What can hang from each mark:
k765: k350 k742
k238: k350 k868
k933: k598 k742
k868: k238 k267
k267: k868
k350: k238 k765
k742: k765 k933

Each row was made from one small tree. The marks that hang from a mark follow it in brackets, in the order of their numbers. Every link used is in the known rows. Write each row's tree.
In the rows, 128 means zero.
Known rows:
k350{k238{k868{k267}} k765{k742}}: [122 136 110 132 134 175 187 111 113 139 126 142 105  76 112 184 150  49
 133 140 139]
k765{k742}: [185 131 134 139 119 121 124 108 163 122 143 131  77  35 157 140 134 154
 136 132 101]
k868{k238{k350} k267}: [149 120 122 139 121 157 126 126 134 128 177 117 153  72 109 112 117  54
 130 114 141]
k238{k350{k765} k868{k267}}: [145 143 117 142 129 138 153 130  90 119 142 156 187  71 118 128 123 108
 149 126 136]
k933{k598 k742{k765}}: [105 112 138 108 126  82  79 145 142 116 118 125 159 190 149  76 119 210
 116 132 128]
k742{k765{k350}}: [160 144 135 139 154 144 110 148 139 106 177 128 142 140 131 123 118 247
 134 113 107]
k933{k742{k765{k350}}}: [116 141 133 134 149 114  63 144 138 115 149 125 150 202 128 112 123 232
 125 120 117]
k933{k598 k742}: [134  96 139 106 117  99  75 125 141 128 129 111 142 153 158  91 106 166
  95 129 116]
k868{k238}: [181 118 129 129 139 170 128 128 155 126 170 118 109  35 123 125 118 107
 111 118 110]
k267{k868{k238{k350{k765}}}}: [157 138 132 162 140 141 135 140 122 119 125 145 146  89 127 101 123  92
 124 115 117]
k267{k868{k238{k350}}}: [164 127 136 156 128 133 119 132 141 128 131 129 138  75 117  85 119  65
 119 112 104]
k765{k350 k742{k933{k598}}}: [ 91 105 140  99 121  94 104 110 162 146 121  91  96 197 154 130 120 155
  99 129 132]
k267{k868{k238{k350{k765{k742{k933}}}}}}: [ 91 137 128 151 117  96 129 119 146 143  76 137  97 134 127 109 153  32
 133 135 142]
k868{k238{k350{k765{k742}}} k267}: [128 136 118 150 126 146 149 114 138 127 149 132 125  82 127 143 141  65
 145 126 160]
k350{k238{k868}}: [178 121 128 121 125 159 150 127 115 129 120 132 121  54 111 140 118  99
 127 123 100]
k350{k238{k868{k267}} k765}: [145 133 111 131 141 197 185 128  88 130 153 143 142  76 102 166 131  67
 123 131 132]
k267{k868{k238{k350{k765{k742}}}}}: [139 143 132 165 134 121 138 120 147 128 102 145 112  87 134 118 143  78
 133 125 123]
k742{k765}: [179 140 132 138 135 131 125 143 142 101 157 145 133  76 138 108 129 213
 146 126 106]
k350{k238 k765}: [200 130 128 142 124 169 154 134 103 109 148 138 107  88 150 152 119 162
 132 123 119]
k350{k238 k765{k742}}: [182 134 127 142 119 148 154 115 127 118 123 138  70  84 158 168 137 145
 143 134 124]
k742{k765{k350} k933{k598}}: [ 85 114 139 100 137 102 104 148 140 125 140 106 152 238 135  98 114 211
 108 124 136]

Write each row's tree:
[ 82 135 125 111 142 132 131 147 112 137 103 122 136 203  88 136 131 129
 129 126 131] -> k742{k765{k350{k238{k868}}} k933}
[ 78 118 133 108 101  43 130 119 123 138  49 139 146 155 150 111 130 112
 140 142 148] -> k238{k350{k765{k742{k933{k598}}}} k868}
[ 77 140 116 132 106  97 148 110 113 142  90 148 138 115 119 139 151  44
 157 146 159] -> k238{k350{k765{k742{k933}}} k868{k267}}
[147 131 122 135 118 131 136 123 107 126 144 141 181  58 107 113 118  80
 143 124 123] -> k238{k350 k868{k267}}
[133 129 124 131 105 124 149 114 124 132  93 130  55 132 151 160 147 100
 142 143 141] -> k350{k238 k765{k742{k933}}}
[103 109 135  98 118  88 118 145 142 122 120 122 142 175 144  79 123 179
 121 137 134] -> k742{k765 k933{k598}}
[174 143 130 143 125 107 135 135  97 110 112 162 173  60 138 118 115 164
 157 124 116] -> k238{k350{k765} k868}
[128 125 118 120 150 200 152 125 105 143 174 109 146 128  85 169 116  75
 104 116 122] -> k765{k350{k238{k868{k267}}}}
[120 129 134 127 123 111 103 109 159 140 131 107  74 147 143 148 134 145
 122 131 121] -> k765{k350 k742{k933}}
[109  99 138  99 102  81 118 109 164 142 103 108  84 135 163 111 130 121
 113 143 130] -> k765{k742{k933{k598}}}
[134 134 127 134 114 109 134 111 142 128 108 139  68 101 161 147 148 136
 142 146 132] -> k350{k765{k742{k933}}}
[109 138 133 123 140 117 102 144 136 120 148 120 129 186 124 115 128 201
 133 124 125] -> k742{k765{k350} k933}
[159 136 131 135 146 158 125 149 122 111 159 119 127 175 122 138 117 216
 133 112 117] -> k742{k765{k350{k238}}}
[ 86 116 141 108 149  95  63 148 140 121 138 107 171 252 139  94 109 244
 101 120 128] -> k933{k598 k742{k765{k350}}}
[ 50 132 114 110 144 162 147 141 104 146 138 116 149 212  66 146 139  74
 123 131 149] -> k742{k765{k350{k238{k868{k267}}}} k933}
[ 56 135 116 121 155 158 106 140 106 140 137 119 172 224  70 142 134 104
 115 126 142] -> k933{k742{k765{k350{k238{k868{k267}}}}}}
[104 114 137 120  90  47 116 119 130 127  73 129 121 176 177 104 125 150
 145 138 155] -> k238{k350{k765{k742{k933{k598}}}}}
[ 75 130 108 119 119 152 181 109 113 154  98 134  91 118 103 177 159   5
 133 152 157] -> k350{k238{k868{k267}} k765{k742{k933}}}
[158 127 131 123 148 170 135 130 110 134 138 115 132 116 105 159 108 134
 113 112 104] -> k765{k350{k238{k868}}}
